Each row comes from the steps of one walk. Every step used is in the known rows, and no mark comes twice. Write the walk behind each row, first mark first.
Known rows:
e v l g q: -0.59 +3.16 +0.15 +0.61 +2.56 +1.31 +0.99 +0.44 -0.01 +2.13 -2.13 -3.33
 +1.70 +0.64 +2.00 -0.82 -2.91 -2.47 +0.01 +2.00 -3.13 -0.62 -2.96
v e g y: -0.98 +2.79 +1.47 -0.04 +0.62 +4.53 +0.99 -0.72 -0.16 +2.39 -3.61 +1.77
 -3.87 +0.43 -0.68 -1.64 +0.09 -1.03 +1.70 -0.77 +0.01 -1.26 -3.05
e g y: -1.19 +1.51 +1.52 -0.53 +0.04 +2.37 +1.96 -1.42 -1.18 +1.05 -3.00 +1.21
 -2.39 -0.69 -1.77 -0.02 +2.15 +0.16 +1.77 -2.41 +0.28 -1.58 -1.73
v l g y t: -1.18 -0.57 +0.73 -0.94 +2.53 +1.70 +3.30 -1.10 -0.03 +3.05 -2.65 +2.94
 -0.21 -0.34 +0.94 -1.26 -0.31 -0.89 +0.97 -0.41 -1.43 -0.80 -2.76
e v l: -1.12 +1.00 +0.02 +1.84 -0.28 +2.18 -0.93 -0.23 +0.65 +2.31 -0.88 -5.68
 +1.57 +0.02 +2.39 -3.00 -3.32 -1.70 -0.42 +1.41 -2.47 +0.36 -2.17
l g y t: -0.59 -1.28 +1.35 -2.00 +1.34 +0.62 +4.73 -2.02 -1.01 +3.52 -2.58 +5.59
 -0.36 -0.55 -0.31 -0.63 +2.05 +0.64 +1.85 -1.42 -0.50 -2.15 -1.84
y g: -0.81 +1.19 +1.52 -1.50 -2.04 -1.19 +1.47 -2.17 -0.51 +2.14 -0.80 -0.38
 +0.09 -0.17 -1.78 -3.11 +0.09 +0.55 +0.56 -1.36 +0.50 -1.88 -0.91
e g y t l: -1.53 -2.00 +1.43 -1.28 +1.37 +2.63 +0.15 -1.93 -1.32 +1.94 -3.14 +1.09
 -3.70 +0.19 -2.87 +0.30 +1.93 -0.85 +1.45 -2.47 +1.57 -1.47 -2.04
e v l g: -0.84 +1.38 -0.25 +1.14 +0.79 +2.92 +1.17 +0.54 -0.09 +3.34 -1.49 -3.85
 +2.50 +0.66 +2.78 -2.33 -3.42 -1.58 -0.03 +1.97 -2.53 -0.55 -2.82
g q: +0.04 +1.70 +1.89 -0.94 -1.29 -2.61 +0.78 -1.98 -0.36 +1.07 -0.51 -0.53
 +1.48 -0.59 -0.45 +0.09 +0.92 -0.03 +0.69 -1.29 -2.22 -0.78 -1.03
v l: -0.88 +0.03 +0.75 +0.70 -1.95 +0.66 -0.07 -0.96 +0.42 +2.50 -0.06 -3.11
 +2.32 -0.45 +1.69 -2.37 -1.92 -0.42 -0.06 -0.34 -2.11 +0.41 -1.89
y t l g e v: -0.42 -0.93 +0.44 -0.72 +1.18 +2.73 +1.73 -1.23 -1.35 +4.71 -1.70 -1.88
 +1.13 +0.37 -1.59 -0.82 -0.09 -1.23 +0.55 +0.20 -0.36 -1.87 -2.13
v e g q t: +0.46 +4.44 +2.40 -0.47 +1.49 +0.51 -0.95 -1.27 -0.28 +2.38 -2.86 +0.57
 -1.81 +1.62 -0.08 -0.02 -0.12 -1.84 +2.51 +0.22 -0.40 -0.32 -3.45
l g y t k: -0.41 -1.02 +1.83 -0.84 +1.58 +1.25 +3.91 -2.34 -1.61 +5.44 -2.68 +6.81
 +0.15 -0.66 +0.23 -1.24 +4.86 +1.27 +2.93 -1.20 +0.35 -1.08 -0.74
l r: -0.59 -1.85 +0.50 +0.00 -2.84 -0.90 -0.16 -1.52 +0.61 +1.42 +1.06 +0.99
 +5.50 -1.20 +0.15 -0.70 -2.26 +1.47 -1.05 -0.39 +0.42 -1.08 -1.03
q t: +0.76 -0.35 +2.54 +0.04 -3.32 -2.13 +0.96 -2.80 -0.81 +3.29 +0.41 -0.70
 +3.44 -0.05 +0.95 -1.05 +2.73 +1.28 +2.72 -1.25 -0.55 +0.49 -1.01
e g: -0.69 +0.79 +1.10 -0.47 -1.22 +1.20 -0.07 -1.14 -1.19 +2.13 -1.46 -1.23
 -0.13 +0.17 -0.63 -0.69 -1.04 +0.14 +0.87 -1.47 -0.01 -1.46 -1.85
g l r: -1.37 -0.52 -0.10 +0.05 -2.92 +0.36 +1.14 -1.83 +0.69 -1.34 -0.59 -0.78
 +4.41 -1.84 +0.87 -0.21 -1.52 +0.77 -0.97 -0.26 +0.04 -0.98 -1.15
k t: -1.08 -0.85 +1.24 +0.44 -3.23 +0.60 +0.03 -2.70 -0.19 +0.90 +2.01 -0.36
 +2.96 -1.77 +2.04 -1.43 +1.11 +3.00 +0.77 -2.35 -0.58 +0.44 +0.07
g y t: -1.04 -1.84 +1.74 -1.26 +0.32 -0.05 +2.31 -3.02 -0.07 +2.23 -2.11 +3.83
 -1.96 -1.42 -0.83 -1.31 +2.47 +0.40 +1.53 -2.18 -0.39 -0.93 -1.01
v l g y: -1.05 +0.97 +0.78 -0.08 +0.50 +2.43 +4.03 -0.41 -0.39 +2.54 -2.16 +1.04
 +1.27 -0.45 +1.03 -1.03 +0.61 -0.27 +1.08 -0.70 -1.97 -0.78 -2.50

Write each row's walk:
-1.31 -0.62 +1.43 -0.73 +1.71 +4.68 -0.66 -1.20 -0.39 +3.32 -3.73 +1.42
 -4.92 +1.26 -1.80 -1.30 +0.24 -1.90 +1.49 -0.81 +1.21 -1.18 -3.35 => v e g y t l
-0.42 +3.75 +0.36 +0.07 +0.13 +2.71 +3.90 -0.27 -0.59 +3.30 -1.39 -1.47
 +3.15 -0.83 +0.35 -1.32 -0.83 -0.65 +0.39 -0.22 -2.45 -1.05 -2.55 => v l g e
-0.11 -2.96 +1.44 -2.31 +0.81 -1.27 +0.70 -1.84 -1.28 +3.80 -1.17 +0.95
 +1.14 +1.09 -1.25 +0.64 +0.52 -0.81 +0.64 -0.83 -0.43 -1.57 -1.99 => y t l g q
-1.54 +2.35 +0.91 -1.43 -2.15 -0.09 +2.61 -2.41 -0.28 -0.40 -2.24 -1.88
 -0.69 -0.67 -1.19 -2.63 +0.69 -0.09 +0.41 -1.08 +0.26 -1.75 -1.00 => y g l
-0.93 +5.92 +0.77 -0.39 +0.36 +1.67 +2.65 -1.63 -0.43 +1.82 -2.20 -2.93
 -0.79 -1.10 -3.15 -3.21 +0.13 -0.90 +0.49 -0.30 -0.18 -2.18 -1.16 => y g e v
+0.77 +1.49 +1.58 +0.58 -1.30 +2.00 +2.67 -1.26 -2.15 +4.38 -0.81 -3.91
 +4.23 +0.89 -0.93 +0.21 +3.60 -0.25 +2.69 -0.22 -0.33 -0.59 -1.98 => q t l g e v
-0.38 -4.67 +1.06 -1.71 -0.93 +0.30 +0.86 -1.74 -1.32 +5.01 -0.48 +0.31
 +1.90 +1.14 -0.52 -0.90 -0.02 +0.09 +0.62 -0.82 +0.22 -1.58 -1.89 => y t l g
-0.51 +2.20 +1.15 +0.01 -0.55 +3.48 -0.78 -0.55 -0.18 +3.43 -2.29 -0.44
 -1.68 +1.10 +0.36 -2.31 -2.71 -1.06 +0.97 +0.12 -0.32 -1.19 -3.13 => v e g
+1.23 +2.16 +2.49 -1.57 +0.00 -3.13 +3.31 -1.77 -1.54 +2.86 -1.10 +2.03
 +3.48 +0.67 +0.38 +1.30 +2.84 +0.36 +2.73 -0.62 -1.53 -0.99 -1.92 => l g q t
-0.86 +5.02 +0.05 +1.79 +0.44 +3.66 +1.37 -0.57 +0.26 +2.02 -1.53 -5.46
 +1.33 -1.48 -0.07 -2.33 -1.56 -1.84 -0.10 +0.63 -2.72 -0.18 -1.97 => g e v l
+0.82 -0.10 +2.83 -0.51 -2.05 -3.11 -0.35 -2.51 -1.24 +1.88 +0.08 -2.42
 +2.88 +0.78 -1.20 +1.51 +4.32 -0.27 +2.26 -1.64 -0.67 +0.47 -1.21 => g q t l
+0.41 +2.68 +1.74 -0.50 +1.40 -1.69 +2.01 -0.91 -0.52 +2.49 -1.35 -0.27
 +3.25 +0.75 +1.58 +0.47 +0.39 -1.13 +1.80 +0.31 -2.26 +0.18 -2.90 => v l g q t
+0.23 +3.51 +0.92 -0.87 -1.34 +1.76 +5.39 -1.12 -1.57 +3.71 -1.16 +0.65
 +3.45 -1.19 -1.04 -0.64 +1.28 +0.98 +1.18 -1.17 -1.64 -2.38 -1.65 => l g e
-1.15 -3.93 +1.71 -1.05 -0.66 +0.99 +1.24 -2.73 -0.65 +2.56 -1.57 +1.34
 -1.44 -0.58 -1.93 -0.71 +3.42 +0.06 +1.33 -2.57 +0.44 -0.77 -1.06 => g y t l
-1.82 +1.47 +0.26 -1.35 -1.45 -0.48 +1.66 -2.15 +0.55 -1.53 -1.62 +0.07
 +1.73 -1.18 -1.54 -1.73 -1.41 +0.21 -0.93 -0.32 +1.73 -2.05 -1.17 => y g l r
-1.17 +3.27 +0.63 +0.09 -0.68 +4.48 +0.17 -0.77 -0.04 +1.10 -3.50 -1.65
 -2.47 +0.72 +0.84 -1.75 -2.32 -1.56 +0.85 +0.34 -0.38 -1.14 -3.26 => v e g l
+0.16 -1.00 +1.45 -1.25 -1.71 -0.32 +1.76 -0.82 -1.89 +2.97 -0.41 -1.82
 +3.33 +1.16 -1.35 +1.23 +1.78 -0.12 +0.64 -1.24 -1.12 -1.67 -1.75 => t l g q
-1.36 +6.55 +0.35 +0.28 +1.60 +2.45 +1.88 -0.98 +0.19 +1.49 -2.45 -4.30
 -0.82 -0.95 -2.17 -3.55 -1.44 -2.08 -0.17 +0.44 -0.77 -1.33 -1.94 => y g e v l
+1.02 +0.80 +2.15 -0.24 -2.66 +0.83 +3.38 -1.85 -2.36 +4.37 -0.17 -1.94
 +4.82 +0.59 -1.62 +0.68 +4.82 +0.77 +2.91 -1.53 +0.03 -0.66 -1.67 => q t l g e
+0.02 +4.28 +0.26 +0.06 +0.15 +3.17 +4.67 -0.42 -1.36 +3.68 -1.86 -1.59
 +2.77 -0.77 -0.43 -1.12 -0.08 -0.13 +0.98 +0.36 -2.04 -2.27 -1.90 => l g e v
+0.32 +2.55 +2.44 -0.28 +0.57 +1.37 -1.99 -1.08 -0.84 +2.77 -2.40 -1.65
 -1.39 +2.32 -1.10 +0.55 +0.65 -2.18 +2.28 -0.15 +0.29 -0.16 -3.48 => v e g q t l
-0.75 -1.02 +1.33 -0.55 -1.50 +0.74 +0.74 -1.72 -1.44 +1.22 +1.32 -0.56
 +3.71 -0.15 +0.38 +1.32 +2.89 +1.87 +0.80 -2.22 -0.44 -0.36 -0.74 => k t l g q
-1.43 +2.33 +0.00 +0.19 -0.03 +4.14 -0.69 -0.51 +0.76 +0.10 -3.02 +0.01
 -0.21 +0.24 +0.52 -0.93 -3.95 -1.30 -0.39 +1.00 +0.90 -1.38 -3.43 => v e g l r
